What can hang from each mark
mirofo: navi nuru runam sizomal
runam: mirofo
zetis: nopi
sizomal: mirofo nadig vatim
nadig: forod sizomal
nopi: nuru zetis
nuru: mirofo nopi

Every row comes from one small tree of marks. Brackets hold a mark, then the marks that hang from it, in alphabetical order. Every link used is in the known rows. Which tree was each row made from?
Known rows
(runam mirofo): [-0.65 -1.23 -1.17  0.98  0.06 -0.93 -0.24  0.51  1.42 -1.59 -0.10  0.57
  0.13  0.63  0.86 -0.75  0.59  0.54 -1.07 -0.14 -1.51  0.47  2.02 -0.22
 -0.05  0.34]
(nopi (nuru (mirofo navi runam)) zetis): [ 2.24  0.64  0.14  2.02  2.25 -2.43 -1.74  1.38 -0.21 -0.45 -1.64  2.15
  1.32 -1.99  0.77  2.82  0.06  1.01 -1.06  1.83  0.29 -1.32  3.70 -0.81
 -0.19  1.64]
(nadig forod (sizomal mirofo vatim)): [ 0.52  0.63  1.40 -1.12 -1.90 -0.82  0.82 -0.38  0.42 -1.46  1.53 -2.23
  0.98 -0.65 -0.60 -1.51  1.74  0.88 -2.33 -2.93 -4.42  2.35 -0.42 -0.99
 -2.31 -0.09]
(nadig forod (sizomal (mirofo navi) vatim)): [ 1.88  1.59  1.92 -0.86 -1.88 -1.34  1.69 -0.77  1.02 -0.89  2.25 -1.16
  1.02 -1.73 -0.57 -1.34  2.63  0.14 -1.35 -2.84 -4.16  2.58  1.75 -1.25
 -2.78  0.86]
(mirofo runam sizomal): [-0.61  0.52  1.79  0.34  1.95 -1.04 -0.41 -1.09  1.15 -0.80 -0.71  1.27
 -0.55 -0.77 -1.99 -0.81  0.84  0.83 -2.05  0.87 -0.98  0.09  3.61 -0.36
  0.68 -0.53]
(zetis (nopi (nuru (mirofo navi)))): [ 2.18  0.36 -0.71  2.20  0.62 -2.80 -1.04  1.73 -0.25 -0.09 -1.58  0.73
  1.11 -2.17  0.58  2.99 -0.96  0.66  0.32  0.99 -0.40  0.21  1.75 -0.18
  0.46  1.57]
(nuru (nopi zetis)): [ 0.25 -2.24 -0.30  1.40  0.74 -2.13 -0.62  2.89  0.46 -0.31 -2.23  1.03
  1.33  0.18  1.08  2.19 -0.35  0.26  0.19  3.66 -1.09 -1.18  0.02  0.73
  0.94  0.50]
(sizomal mirofo (nadig forod) vatim): [ 0.67  1.64  2.39  1.15 -1.35 -1.05  0.69 -0.83  0.79 -1.31  1.26 -1.67
  0.05 -0.64 -1.10 -1.71  2.69 -0.46 -2.13 -3.25 -4.03  2.79  0.14  0.19
 -2.95  0.69]
(nadig (sizomal (mirofo runam) vatim)): [-0.22  1.20  1.44 -0.41 -0.01 -0.41 -1.53 -1.41  0.92 -1.73  1.45 -1.50
  0.74  0.26 -1.88 -0.72  2.60  1.93 -3.00 -3.17 -4.76  1.82  1.65 -0.95
 -1.58  0.20]
(mirofo nuru): [-0.41  0.03 -0.01 -0.14  1.23 -1.77  0.02 -0.36  1.64 -1.15 -0.77  2.55
  0.46 -0.68  0.01 -0.14 -0.36  0.18 -1.58  1.30 -1.39  1.14  0.37 -0.73
  0.11 -0.07]
(nopi nuru): [ 0.22 -0.85 -0.82  1.13 -0.33 -1.41 -0.51  0.29 -0.13 -0.97 -1.50  0.51
  0.07 -0.11  1.38  0.36 -1.21 -0.61  0.27  0.41 -1.28  1.13  0.48  0.04
  0.77  0.85]
(sizomal nadig vatim): [-0.79 -0.54  1.54  0.98 -0.43 -1.49 -0.41 -0.13  0.86 -0.94 -0.39 -0.56
 -0.21 -0.34 -1.26 -0.86  2.50 -0.79 -1.07 -2.13 -2.66  1.82  0.50 -0.22
 -1.14  1.10]
(mirofo navi (nuru nopi) runam sizomal): [ 0.38  2.17  2.02  0.23  3.49 -2.50 -0.45 -0.95  1.79  0.70 -0.38  5.11
  0.22 -2.41 -2.34  0.87  1.68  0.36 -1.78  3.88 -1.55  0.22  6.39  0.34
  0.44  0.42]
(nopi zetis): [ 0.18 -1.65  0.14  1.00  0.92 -2.00  0.06  1.63  0.65 -1.61 -1.70  0.82
  0.57  0.15  0.84  0.61 -0.62  0.61 -0.38  1.77 -0.47 -0.51 -0.48 -0.22
  0.48  0.33]
(nadig (sizomal (mirofo navi runam) vatim)): [ 0.80  2.29  2.26 -0.18 -0.04 -0.88 -1.12 -1.56  1.31 -1.11  2.22 -0.18
  0.46 -0.86 -2.12 -0.61  3.36  1.49 -2.19 -2.96 -4.45  2.06  3.52 -0.71
 -2.21  1.26]
(nadig (sizomal (mirofo nuru))): [ 0.33  1.17  0.78 -0.99  0.17 -1.31  0.10 -0.41  1.82 -2.04  0.93  1.27
  1.46 -0.71  0.17  0.02  0.08  1.00 -3.03 -0.56 -4.08  1.81  0.67 -1.50
 -1.47 -0.91]
(mirofo runam): [ 0.19  0.09  0.33  0.66  1.51 -0.34 -1.26 -1.34  1.20 -1.05 -0.75  0.08
 -0.49  0.19 -0.72 -0.64  0.82  0.69 -1.57  0.55 -1.26  0.42  1.27 -0.69
 -0.09  0.00]
(nopi (nuru mirofo) zetis): [ 1.24 -1.56 -1.17  1.54  0.87 -2.72 -1.16  3.07 -0.61 -0.97 -2.64  0.84
  1.89 -1.00  2.08  3.17 -1.56  0.76 -0.58  1.57  0.08 -1.08  0.80 -0.34
  0.72  1.04]
(nopi (nuru (mirofo runam)) zetis): [ 1.38 -0.35 -0.77  1.88  2.36 -2.33 -2.11  1.56 -0.49 -0.94 -2.52  1.08
  1.71 -0.94  0.66  2.76 -0.81  1.35 -1.51  1.55 -0.06 -1.47  1.95 -0.65
  0.31  0.67]
(zetis (nopi nuru)): [ 1.02 -0.31 -1.26  2.84  0.01 -1.87 -0.52  1.03 -0.01 -1.21 -2.35  0.07
  0.16  0.15  0.25  0.78 -1.94  0.15  0.84  0.60 -1.14  0.56 -1.34  0.40
  0.89  0.38]
(mirofo navi runam): [ 0.62  1.05  1.37  0.67  1.46 -1.07 -0.84 -1.60  1.57 -0.35  0.15  1.30
 -0.72 -0.80 -0.91 -0.38  1.85  0.28 -0.98  0.65 -1.01  0.61  3.25 -0.70
 -0.46  1.35]
(nopi (nuru (mirofo runam (sizomal nadig)))): [ 0.46  1.36  1.57  1.69  2.15 -2.15 -1.32 -0.48  0.05  0.03 -1.72  1.04
  0.24 -2.21 -1.02  1.68  1.08  0.03 -3.21 -0.01 -0.95  0.21  5.12 -0.88
 -0.26  0.18]
(zetis nopi): [ 0.40 -0.74 -0.41  1.80  0.63 -1.44 -0.10  1.26  0.79 -1.31 -1.67 -0.44
 -0.02 -0.03 -0.61  0.36 -0.87  0.80 -0.07  0.90 -1.03  0.46 -1.38 -0.22
  0.54  0.01]

Write each row's tree
[ 1.40  0.53  0.66  0.49  1.91 -1.46 -2.40  0.90  0.81  1.62 -0.78  1.47
  1.37 -1.74 -0.34  2.99  2.08  0.81 -1.74  2.72 -1.19 -0.58  4.88 -0.44
 -0.45  1.44]  (nuru (mirofo navi runam) nopi)
[ 0.66 -2.41 -0.41  1.09  1.26 -2.43 -1.63  4.18  0.10  0.37 -2.78  0.78
  2.64 -1.11  1.36  4.08 -0.11  0.98 -0.91  3.83 -0.57 -1.59  1.41  0.18
  0.78  0.77]  (nuru mirofo (nopi zetis))
[ 0.13 -1.86  0.71  0.35  1.85 -2.95 -0.74  3.83  0.22  0.44 -2.67  1.76
  2.58 -1.97  0.57  3.90 -0.26  0.92 -1.42  4.10 -0.38 -1.98  3.48  0.43
  1.53 -0.02]  (nuru (mirofo sizomal) (nopi zetis))
[ 0.91  1.62  2.90  0.91  1.58 -1.49  1.56 -2.49  1.38 -0.40 -0.45  0.21
 -0.86 -1.94 -1.97 -1.77  1.96 -0.82 -3.03 -0.10 -1.15  0.73  2.69 -1.32
 -1.64 -0.88]  (mirofo runam (sizomal (nadig forod)))
[ 1.57  3.85  2.13  0.69  2.08 -1.27 -1.23 -2.03  1.93 -1.34  1.42  3.38
 -0.03 -1.29 -1.64 -0.58  1.77  1.29 -2.72  0.25 -3.24  1.48  4.01 -0.09
 -1.74  0.53]  (sizomal (mirofo navi nuru runam))
[ 1.51  0.89  0.74  1.60  3.39 -2.96 -0.86  0.81  1.65  0.01 -1.07  4.83
  1.10 -1.35 -0.80  2.10  1.14  0.57 -1.02  4.07 -1.09 -0.91  3.15  0.20
 -0.23  0.99]  (mirofo navi (nuru (nopi zetis)) runam)
[ 1.08  0.31 -0.72  1.06  1.43 -1.18 -2.64 -0.01 -0.38  0.04 -1.58  0.08
  1.04 -0.73  0.41  1.95 -0.35  0.87 -1.99  0.50 -0.79 -0.03  2.83 -0.79
 -0.05  0.52]  (nopi (nuru (mirofo runam)))
[-0.08 -1.79 -1.60  1.84  2.23 -2.88 -0.61  2.55  1.59 -1.28 -1.39  4.16
  1.94  0.38  0.85  1.89  0.09  0.66 -1.50  3.48 -1.53 -0.96  1.95  0.88
  0.06  0.06]  (runam (mirofo (nuru (nopi zetis))))
[ 1.44  2.69  3.47  1.16 -1.18 -1.39  1.31 -0.91  1.30 -0.64  1.69 -0.39
 -0.21 -1.86 -1.27 -1.81  3.51 -0.77 -1.32 -3.06 -3.56  2.88  2.28  0.02
 -3.15  1.52]  (sizomal (mirofo navi) (nadig forod) vatim)
[ 0.98  1.03  2.21  1.35  0.10 -2.16  3.09 -1.05  2.20 -0.54  1.01  1.75
 -0.43 -2.30 -0.66 -1.84  2.80 -1.16 -2.09 -0.34 -1.12  0.85  5.17 -0.34
 -1.94  0.46]  (runam (mirofo navi (sizomal (nadig forod))))
[-0.28  1.54  2.79  0.11  0.93 -2.97  2.23 -1.45  1.29 -0.68  0.18  2.38
  0.08 -2.54 -2.37 -1.97  2.02 -1.25 -2.99 -1.09 -2.30  2.44  2.12 -0.44
 -1.62 -0.14]  (mirofo nuru (sizomal (nadig forod) vatim))
[ 1.71  0.61  0.78 -0.82 -1.50 -0.62  1.56 -0.51  1.04 -1.56  1.02 -1.89
  0.93 -0.49  1.10 -0.99  0.26  0.48 -2.42 -1.29 -3.38  1.61 -0.54 -1.61
 -2.31 -0.85]  (nadig forod (sizomal mirofo))
[-0.33 -0.82  1.01  0.73  2.82 -3.54  0.59  2.34  1.12 -0.49 -2.17  4.65
  1.71 -1.61 -0.52  2.16 -0.74  0.35 -1.22  4.44 -1.08 -0.87  2.57  0.95
  1.59 -0.51]  (mirofo (nuru (nopi zetis)) sizomal)
[ 0.76 -0.55 -0.64  1.94  2.20 -3.32 -0.02  2.46  2.03 -0.74 -0.67  5.56
  1.69 -0.80  0.96  1.89  0.77  0.18 -0.56  3.60 -1.23 -0.80  3.80  0.97
 -0.03  1.39]  (runam (mirofo navi (nuru (nopi zetis))))
[ 1.34  3.28  2.94  1.32  0.71 -1.97  0.19 -1.10  2.33 -1.38  1.22  3.08
 -0.02 -1.76 -0.84 -0.14  1.77 -0.39 -2.10 -0.45 -3.21  2.13  3.23 -0.28
 -2.33  1.08]  (sizomal (mirofo navi nuru) nadig)
[-0.55  0.08  1.00 -0.82 -1.38 -0.73 -0.51  0.28  0.79 -1.66  1.06 -1.46
  1.14  0.05 -0.73 -0.46  1.59  1.12 -1.98 -2.89 -4.67  2.35  0.62 -0.52
 -1.26  0.27]  (nadig (sizomal mirofo vatim))
[ 1.21  1.11  0.07  2.18  2.68 -2.18 -1.62  0.84 -0.31 -0.49 -2.38  0.64
  0.69 -1.77 -1.61  2.35 -0.95  1.71 -2.04  1.08 -0.24 -0.44  3.26  0.00
  1.11 -0.30]  (zetis (nopi (nuru (mirofo runam sizomal))))
[-0.87  2.40  2.88 -0.25  2.81 -2.39 -0.22 -1.90  1.55 -0.59  0.78  4.46
 -0.06 -2.41 -3.70 -0.87  2.51  0.61 -2.35  0.05 -1.90  1.63  5.83 -0.14
  0.06  0.71]  (mirofo navi nuru runam (sizomal vatim))
[ 1.33  2.72  2.13  0.97  0.88 -0.47 -1.21 -1.44  1.34 -1.06  1.15  0.95
 -0.49 -0.48 -1.09 -0.48  1.99  1.20 -1.69 -0.39 -2.61  0.94  3.91  0.00
 -1.58  0.72]  (sizomal (mirofo navi runam))
[ 1.97  2.94  0.91 -0.84  1.13 -1.14  0.44 -2.36  1.94 -1.75  1.23  0.75
  0.85 -1.27 -0.98 -0.99  0.89  1.07 -4.50 -0.66 -3.87  1.74  0.59 -2.18
 -3.00 -1.57]  (nadig forod (sizomal (mirofo nuru runam)))
[ 1.80  0.95 -1.11  2.56  2.06 -1.70 -2.56  0.95 -0.58 -0.66 -2.50 -0.32
  0.98 -0.74 -0.65  2.53 -0.93  1.45 -1.53  0.72 -0.41 -0.38  0.87 -0.51
  0.33  0.18]  (zetis (nopi (nuru (mirofo runam))))
[-0.35  0.50  3.07  0.22 -0.38 -1.94  2.10 -0.95  0.68 -0.48  0.03 -0.14
 -0.36 -1.72 -1.85 -2.06  2.15 -1.25 -1.96 -1.67 -1.86  1.78  2.14 -0.37
 -1.09  0.22]  (mirofo (sizomal (nadig forod) vatim))
[ 0.16 -1.21 -0.47  1.03  2.10 -2.86 -0.34  2.40  1.04 -0.71 -2.11  3.72
  1.64 -0.71  0.80  2.21 -0.66  0.33 -0.83  4.11 -1.35 -0.79  0.20  0.53
  0.77  0.03]  (mirofo (nuru (nopi zetis)))
[ 0.77  0.00 -0.07  1.79  1.21 -2.94 -0.54  2.15 -0.49 -0.51 -2.51  0.53
  1.18 -1.99 -0.53  2.89 -1.82  1.27 -0.85  1.21 -0.27 -0.07  2.45  0.17
  1.66 -0.19]  (zetis (nopi (nuru (mirofo sizomal))))
[ 0.90  1.06  1.95  0.46  1.25 -2.92  1.99 -0.25  1.65  0.51 -1.05  2.90
  0.47 -2.59 -0.83  0.09  0.83 -1.72 -2.54  2.57 -1.96  0.91  2.62 -0.09
 -0.79 -0.61]  (mirofo (nuru nopi) (sizomal (nadig forod)))
[-1.90 -0.45  1.68  1.31  0.28 -1.79  0.48 -0.01  1.36 -1.36  0.35  1.22
 -0.12 -0.54 -2.14 -1.51  3.29 -0.38 -2.29 -2.36 -2.50  1.37  4.66  0.72
 -0.60  0.29]  (runam (mirofo (sizomal nadig vatim)))
[-0.83  0.84  1.07  1.24  2.19 -2.43  1.05 -0.55  2.70 -1.65  0.11  3.86
  0.15 -1.30 -1.04 -0.93  1.50 -0.44 -3.41  0.23 -1.86  1.03  4.44  0.00
 -0.79 -0.43]  (runam (mirofo nuru (sizomal nadig)))
[ 0.20  2.82  2.37  0.29  0.41 -1.94 -0.50 -0.27  1.47 -1.29  1.64  2.92
  0.80 -1.22 -1.49 -0.42  1.90  0.78 -1.36 -1.52 -3.94  2.59  3.23  0.82
 -1.54  1.38]  (sizomal (mirofo navi nuru) vatim)
[ 2.53  1.71  1.54 -0.84 -1.50 -0.88  2.13 -0.81  1.53 -0.84  1.90 -0.66
  0.81 -1.80  0.62 -1.12  1.17  0.19 -1.91 -0.97 -3.24  1.74  1.45 -1.85
 -2.69  0.40]  (nadig forod (sizomal (mirofo navi)))
[-1.48  1.01  1.48  0.11  1.77 -3.01  0.67 -0.18  1.91 -1.23  1.40  5.14
  0.75 -1.93 -2.07 -1.17  2.49  0.32 -1.91 -0.51 -2.11  1.60  6.58  0.92
 -0.16  0.91]  (runam (mirofo navi nuru (sizomal vatim)))
[ 0.01  0.41  2.71 -0.03  0.34 -2.38  0.87  0.21  0.40  0.20 -0.45 -0.50
  1.18 -2.97 -1.57  0.09  2.35 -0.74 -3.16 -1.42 -1.52  1.11  3.19 -0.91
 -1.51  0.43]  (nuru (mirofo (sizomal (nadig forod) vatim)))
[-1.60  0.38  2.10  0.15  1.72 -1.34 -0.60 -1.20  0.50 -0.94 -0.26  0.93
 -0.46 -0.58 -3.14 -1.06  1.98  1.00 -2.04 -1.01 -1.97  1.10  3.89  0.25
  0.57  0.06]  (mirofo runam (sizomal vatim))
[-0.51 -1.09  0.85  0.97  1.16 -3.47 -0.64  2.81 -1.08 -0.87 -2.02  1.70
  2.15 -2.16 -0.07  2.39 -0.34  0.82 -1.08  0.30 -0.78 -0.60  3.30  0.83
  1.41  1.00]  (nopi (nuru (mirofo (sizomal vatim))) zetis)
[-0.60  0.10  1.60  1.21 -0.04 -2.10  2.07 -0.74  1.15 -1.11  0.61  0.42
  0.06 -1.06 -1.67 -2.27  3.24 -0.97 -2.57 -2.42 -2.34  1.78  3.55  0.07
 -1.57  0.02]  (runam (mirofo (sizomal (nadig forod) vatim)))
[ 0.68  2.78  1.21  0.58  2.19 -0.95 -1.65 -1.84  1.45 -1.79  0.62  2.37
  0.12 -0.11 -1.43 -0.37  0.91  1.39 -3.25  0.13 -3.25  1.31  2.22 -0.11
 -1.30 -0.71]  (sizomal (mirofo nuru runam))
[ 0.20  0.67  0.75  0.66  2.08 -1.74 -1.64 -0.26 -0.12 -0.15 -1.58  1.40
  0.77 -1.93 -0.74  1.78 -0.23  0.89 -2.58  1.01 -0.72 -0.37  5.02 -0.45
  0.75  0.03]  (nopi (nuru (mirofo runam sizomal)))
[ 0.40  2.20  1.81 -0.93 -0.11 -2.17 -0.11 -0.53  1.79 -1.32  2.29  2.16
  1.60 -1.77 -1.23 -0.31  2.14  0.82 -2.09 -2.08 -4.80  2.85  2.71 -0.99
 -2.08  0.83]  (nadig (sizomal (mirofo navi nuru) vatim))
[ 2.49  1.69 -0.34  2.90  1.96 -2.03 -2.09  0.63  0.10 -0.13 -1.45  0.75
  0.57 -1.73 -0.88  2.73 -0.08  1.24 -0.60  0.89 -0.14 -0.30  2.70 -0.48
 -0.10  1.53]  (zetis (nopi (nuru (mirofo navi runam))))
[ 0.56  1.34  2.21 -0.35  2.50 -1.79 -0.66 -0.24  0.99  0.62 -0.32  1.98
  0.51 -2.98 -1.93  1.43  1.78  1.27 -2.59  1.67  0.09 -0.55  6.65 -1.04
  0.12  0.63]  (nuru (mirofo navi runam sizomal))
[-1.29  0.18  0.14  0.27  2.17 -2.36  0.76 -0.16  2.18 -1.87  0.08  4.08
  0.67 -1.07 -0.58 -0.73  0.46  0.44 -2.84  0.98 -1.51  0.55  4.33  0.15
  0.53 -0.91]  (runam (mirofo nuru sizomal))
[-0.21  1.48  2.00  1.41  1.97 -3.20  1.67 -0.84  3.13 -1.09  1.01  5.07
 -0.36 -2.18 -1.22 -0.90  2.43 -0.83 -2.81  0.33 -1.63  1.14  6.35  0.06
 -1.20  0.36]  (runam (mirofo navi nuru (sizomal nadig)))
[ 1.69  1.06  0.63  1.94  1.34 -3.07 -0.11  1.69 -0.11  0.24 -1.72  1.70
  0.98 -3.05 -0.67  2.73 -0.90  0.80 -0.09  1.60  0.27  0.04  4.10  0.36
  1.34  0.92]  (zetis (nopi (nuru (mirofo navi sizomal))))
[ 0.00 -0.97  0.35 -1.27 -1.45 -1.43  1.21 -0.36  0.47 -0.90  0.50 -1.89
  0.89 -0.86 -0.23 -1.49  1.36 -0.17 -1.70 -2.02 -2.63  2.18 -1.04 -1.98
 -1.29  0.08]  (nadig forod (sizomal vatim))
[ 2.00 -0.29 -0.26  1.73  1.02 -2.98 -0.67  2.84 -0.52 -0.41 -1.84  2.16
  1.74 -2.18  1.90  3.09 -0.78  0.54  0.11  2.13  0.44 -0.76  2.82 -0.45
  0.39  2.12]  (nopi (nuru (mirofo navi)) zetis)
[ 0.04 -0.26  0.24  0.21  0.71 -2.33 -0.74  1.31 -0.40 -0.28 -1.70  1.02
  1.25 -2.27  0.38  2.03 -0.84  0.60 -1.45  0.98 -0.41  0.04  4.13 -0.01
  1.25  0.33]  (nopi (nuru (mirofo sizomal)))
[ 2.65  3.76  2.99  1.03  0.39 -2.11  1.83 -1.53  2.30 -1.11  1.71  2.41
 -0.03 -2.37 -0.68 -1.02  1.85 -0.80 -2.33 -0.44 -3.08  2.29  2.06 -0.76
 -3.29  0.70]  (sizomal (mirofo navi nuru) (nadig forod))
[ 0.72  0.54  1.13  0.50  0.80 -2.55  0.03  0.89 -0.12  0.46 -0.80  2.28
  0.87 -3.07  0.23  1.97 -0.14 -0.06 -0.71  1.17 -0.25  0.17  6.04 -0.17
  0.95  1.50]  (nopi (nuru (mirofo navi sizomal)))
[-0.02  0.21  1.29  1.05  4.06 -3.04 -0.28  0.83  1.33 -0.48 -1.98  4.69
  1.27 -1.27 -1.58  1.61  0.14  1.07 -2.27  4.41 -1.06 -1.11  3.61  0.81
  1.12 -0.85]  (mirofo (nuru (nopi zetis)) runam sizomal)
